Each row comes from the steps of one walk. Every step used is in the known rows, and no mark comes twice. Write the walk behind each row, first mark first.
Known rows
rano -> rivo -> noti -> lidil -> vopo -> soge: [ 22.0  16.6  41.5 -20.6 -67.5  15.4  20.6  -5.2 -38.8  15.5  14.4 -51.3
  48.0   1.0 -32.6  18.5  29.1  -8.5 -25.5]
lidil -> rano -> soge: [  6.8 -14.6 -25.6  22.8  14.3   7.6   5.8   7.0 -18.4  17.9  36.8  14.5
  -2.2  -9.7  12.0  -7.2 -24.3  13.6  -2.6]
rivo -> noti -> lidil -> rano -> vopo: [ 12.2   4.6  -0.5  28.8 -39.3  14.0  27.7 -40.8  -1.4  17.2  25.5 -29.4
  -0.5 -29.6   6.9   7.0 -38.6   1.7 -45.9]
vopo -> soge -> rivo -> noti -> lidil: [ 16.9   9.5  12.5  35.0 -42.5   9.3  31.7  10.6 -30.3  -9.4  17.7 -25.1
  22.2  30.1  -3.0 -20.2 -22.6  15.0  -3.9]
rano -> rivo: [  1.6   5.4  32.3 -44.3 -22.3  -8.1 -11.1   9.1  -4.4  11.9 -11.6 -16.0
  27.1   7.4 -25.0   4.8  41.2 -15.1   4.5]
rano -> soge -> rivo -> noti -> lidil: [-13.3  15.4   8.6  15.5  -5.0   6.3  27.0   8.8 -48.6   0.5  22.4 -21.9
  40.8  17.0  -1.6 -51.3 -44.9  -3.6   9.3]
soge -> rivo: [ 11.5   6.8   4.5  22.6  -7.6 -13.1  -2.7   8.2  -3.0  -5.3 -13.3  -9.7
  24.5  -0.5   7.9 -39.7 -34.5   8.4  28.3]
soge -> rivo -> noti -> lidil -> rano: [ 23.0  18.7  -4.8  46.6 -50.2   0.3  20.0 -34.4 -15.2   9.4  -0.3 -58.3
  40.1 -24.7  12.5 -37.3 -46.9  -5.0   3.1]
rano -> soge: [-18.9  -6.6  -3.4  -7.6  31.3   6.5   9.9  28.6 -29.8   2.2  28.7  26.1
   3.0  19.0  -3.8 -14.0 -11.0   6.1   4.4]
soge -> noti: [-14.4  -5.2   6.3   9.1   9.4 -14.1 -21.0   5.2  24.9 -19.3  16.4  18.9
 -16.2  -7.3  -6.0 -23.7 -17.6  -0.7   8.6]
rivo -> noti: [-20.4  15.1   8.1  26.4 -34.9  24.6  19.6  -9.3 -15.9   4.9  -8.5 -33.4
  23.7 -14.9  12.4  13.0 -26.1  -5.2  -6.9]
soge -> rivo -> noti -> lidil: [  4.2  24.7  12.7  25.1 -39.9   0.4  20.1 -21.1 -21.6  -1.4  -8.0 -54.0
  42.6  -4.1   2.7 -42.0 -38.0 -10.2   5.0]
vopo -> soge -> lidil -> rano: [ 14.7  -4.8 -29.6   8.5  -4.7  13.7  15.6  14.3 -25.8   2.8  42.3  23.1
 -19.4  34.6   6.6  -0.4  11.9  21.3 -15.3]
noti -> lidil: [ 14.8   6.0   0.8 -25.8  -2.3 -12.1   7.5 -26.1  -4.5   0.1  15.2 -17.2
  -5.7  10.7 -21.3 -17.5  26.4 -17.4 -19.6]
vopo -> soge: [ 12.0 -13.3   2.2  11.3  -6.2   9.0  14.0  29.5  -9.5  -7.4  24.6  23.5
 -18.3  34.5  -6.2  18.1  11.0  23.4  -9.4]
soge -> rano: [ 25.8 -25.2  -8.3 -13.7 -16.5  -7.9  24.5   8.4  -3.1   3.9   7.9  -7.9
   8.6  35.6  19.9   2.8  24.7   0.8 -30.9]
rano -> rivo -> noti: [-15.8  19.3  40.8 -22.1 -53.2  14.8   5.4   0.4 -20.1  16.8 -18.4 -44.5
  49.6  -5.1 -13.0  15.4  16.7 -19.4  -1.3]
rivo -> noti -> lidil: [ -6.9  20.2   8.9   2.7 -37.5  13.9  25.9 -33.5 -21.4   5.3   5.1 -49.0
  20.2  -4.0  -7.0  -2.6  -3.1 -21.1 -24.9]
noti -> lidil -> vopo -> soge -> rivo: [ 54.8   3.5   5.9  15.9 -22.2  -9.0  13.3  -2.9 -24.9  -3.5  30.9 -17.5
  17.9   4.6 -17.3 -26.7 -10.1  16.2  -6.9]
noti -> lidil -> vopo -> soge -> rano -> rivo: [ 64.9 -15.5  20.7 -43.3 -43.9 -10.2  23.9   3.3 -28.3  11.8  34.9 -27.9
  24.9  36.2 -26.0   7.3  63.0  -0.7 -47.9]
vopo -> soge -> rano -> rivo: [ 34.4 -31.2  21.4 -36.3 -38.3  -5.7  26.1  43.6 -16.2   5.5  22.5   3.7
  13.3  72.6  -8.6  24.8  66.9  12.9 -35.4]

Write each row's walk
[ 22.6 -34.3  -4.3  47.5  -1.7  -1.7  -3.1  17.6  36.0  -3.1  54.3  55.1
 -51.4  -8.7   8.1   9.9 -46.0  47.7 -29.6]
lidil -> rano -> vopo -> soge -> noti
[ 22.9  27.0  12.8  37.9 -47.3   3.6  17.4 -25.4 -29.6   3.5  -4.7 -63.7
  57.4 -31.3   4.4 -36.0 -54.0  -2.2   5.8]
soge -> rivo -> noti -> lidil -> vopo
[  6.0   5.4  11.9  52.9 -40.1  18.7  27.4  29.7 -26.5  -9.0   6.3 -12.2
  23.4  21.8  11.5  -7.3 -42.4  27.0  10.0]
vopo -> soge -> rivo -> noti
[ 20.9  13.5   9.2  25.3 -49.6  25.3  34.2 -17.6 -39.1   5.9  27.2 -42.7
  23.5 -10.7  -9.3  15.2 -13.2   5.6 -32.2]
rivo -> noti -> lidil -> vopo -> soge
[ 43.0 -25.7  -6.9  58.8 -13.4  -1.3  11.2  18.5  15.1   5.6  34.2  35.1
 -21.2  -2.9  19.5  -1.7 -59.5  53.5 -14.1]
lidil -> rano -> vopo -> soge -> rivo
[ 35.2   8.2   1.5  -8.8 -11.4  -5.7   5.1 -32.7 -15.5   6.1  19.3 -29.0
  13.5 -22.2 -19.2 -12.1   5.3  -9.5 -19.9]
noti -> lidil -> vopo
[-34.0   8.0 -15.5 -35.0  43.7   9.2  11.6  28.1 -50.7   1.1  38.3  34.6
   5.1  41.6  -1.2 -40.3   0.4  -1.7   4.9]
rano -> soge -> lidil
[ 12.1  12.0  -9.7  28.2 -47.4  16.0  25.4 -47.2 -14.6  16.8  14.2 -55.0
  16.8 -27.3   4.4   1.2 -13.4 -13.7 -29.1]
rivo -> noti -> lidil -> rano
[ 34.5  -2.1 -19.8   1.0 -14.6 -11.0   6.0 -43.0   3.1  14.9  24.1 -24.8
  -8.0 -13.6  -8.2 -12.4  14.4 -10.4 -24.9]
noti -> lidil -> rano
[ 36.9   2.5   6.8 -34.7 -32.6 -16.2  -2.5 -33.7  -0.8  23.2  14.3 -37.7
  15.2  -6.4 -28.0 -10.9  47.7 -23.1 -21.7]
noti -> lidil -> rano -> rivo
[ 22.7  -7.5   6.6  32.0 -12.9  -2.7  10.7  35.7 -12.8 -12.1  13.3  14.0
   5.2  33.8   2.8 -17.6 -21.5  30.5  15.0]
vopo -> soge -> rivo
[ 37.3 -12.6 -10.3   4.0  -5.4 -11.4   9.0 -34.8  17.9  14.6  37.4   3.2
 -28.4 -16.2  -5.8  -7.0 -12.3   7.5 -43.4]
noti -> lidil -> rano -> vopo
[ -5.3  23.1  40.2 -42.9 -56.3   5.5  11.6 -20.6 -23.8  16.6  -6.3 -58.9
  46.5   4.4 -29.4   1.0  37.8 -33.4 -17.2]
rano -> rivo -> noti -> lidil
[ 22.3 -12.8   6.9  35.2  -7.1   2.5  -8.0  23.0   0.1 -13.9  40.2  22.3
  -7.5 -13.9  -6.9   4.0 -25.9  31.1  -4.0]
lidil -> vopo -> soge -> noti
[ -1.7 -17.8   7.6  19.7   2.6  -4.0  -5.3  34.5  11.9 -23.5  38.0  39.8
 -31.4  27.1 -10.0  -4.0  -3.6  24.0  -3.4]
vopo -> soge -> noti
[ 12.3  26.5  39.9 -29.0 -63.3  10.0  10.3 -26.3 -30.9  20.9  -3.2 -69.2
  59.4 -23.9 -29.3   6.0  21.6 -26.8 -18.5]
rano -> rivo -> noti -> lidil -> vopo
[ 22.2  -5.4   0.2  37.1 -45.0  21.1  37.3 -19.6  -9.8  12.8  41.1 -13.4
 -12.9  -4.9   3.1  20.8 -29.3  19.6 -53.7]
rivo -> noti -> lidil -> rano -> vopo -> soge
[ 41.0 -13.1  24.5   3.6 -71.3  19.5  33.1  25.5 -38.7  15.8  19.7 -35.1
  48.3  15.5   3.1  37.6  17.2  18.7 -35.4]
lidil -> vopo -> soge -> rano -> rivo -> noti
[ 29.1 -15.0  15.8 -12.1 -25.9 -16.7  -8.1   7.9  11.4  -5.0  50.7   8.1
 -18.9  21.4 -35.6 -10.9  38.1   3.4 -20.2]
vopo -> soge -> noti -> lidil -> rano -> rivo
[ -6.2 -19.7 -22.1  29.4  23.5  -3.1  -9.8  11.5   2.9   2.6  49.9  29.8
 -14.2 -16.5   7.2 -25.2 -38.2  13.0   3.3]
lidil -> rano -> soge -> noti
[ 27.4 -19.0  -8.5  20.3  -8.2 -11.3   0.0   0.8  13.8 -12.6  58.3  19.8
 -39.3  17.2 -16.4 -12.8   7.9  13.3 -23.3]
vopo -> soge -> noti -> lidil -> rano
[ 10.5 -13.2   8.6  -1.9   0.8 -12.4   1.8  13.7   7.9 -25.4  50.1  26.7
 -36.9  35.9 -28.2 -18.0  18.3   8.9 -19.5]
vopo -> soge -> noti -> lidil
[  5.8  12.8  -8.6 -39.9 -18.5  -1.0  -7.1  -9.2 -19.7  21.2  10.7 -11.3
  21.6   6.6  -6.0 -19.7  33.8 -14.4  -2.0]
soge -> lidil -> rano -> rivo
[ 30.5   7.5  11.0  65.8 -46.5  21.0  20.2  18.4 -35.2   0.3  11.7 -25.6
  42.3 -17.5  13.5   1.4 -61.2  33.6   9.4]
lidil -> vopo -> soge -> rivo -> noti
[  8.4   8.4  11.9  11.4 -62.1  15.4   4.0 -17.9  -9.0  30.2  -5.4 -49.5
  40.1 -32.7   2.3  21.0   1.4  -9.9  -8.4]
lidil -> rano -> rivo -> noti
[  3.9  16.8   7.7  26.2 -12.8   9.6  24.9   3.0 -56.9   6.1  25.0 -31.6
  55.8 -11.4   1.1 -46.4 -61.6   5.3   9.8]
rano -> soge -> rivo -> noti -> lidil -> vopo
[ 43.9  -3.9   4.6  47.4 -20.4   3.0   6.1  25.7 -23.1  -4.3  17.1   0.0
  24.4  -7.6   4.9  -7.5 -40.8  37.4  13.5]
lidil -> vopo -> soge -> rivo
[ 31.4 -15.4  27.7 -37.7 -65.3   6.1  46.5  18.1 -32.2   9.2  25.4 -32.3
  25.5  68.6 -14.7  20.6  66.0  -4.1 -54.1]
vopo -> soge -> rano -> rivo -> noti -> lidil
[ 29.7 -13.9  -1.4  78.1 -38.0  15.5  24.8  12.6   2.3   9.8  27.8   9.9
  -3.7 -14.7  28.2   9.4 -79.9  49.9 -18.5]
lidil -> rano -> vopo -> soge -> rivo -> noti
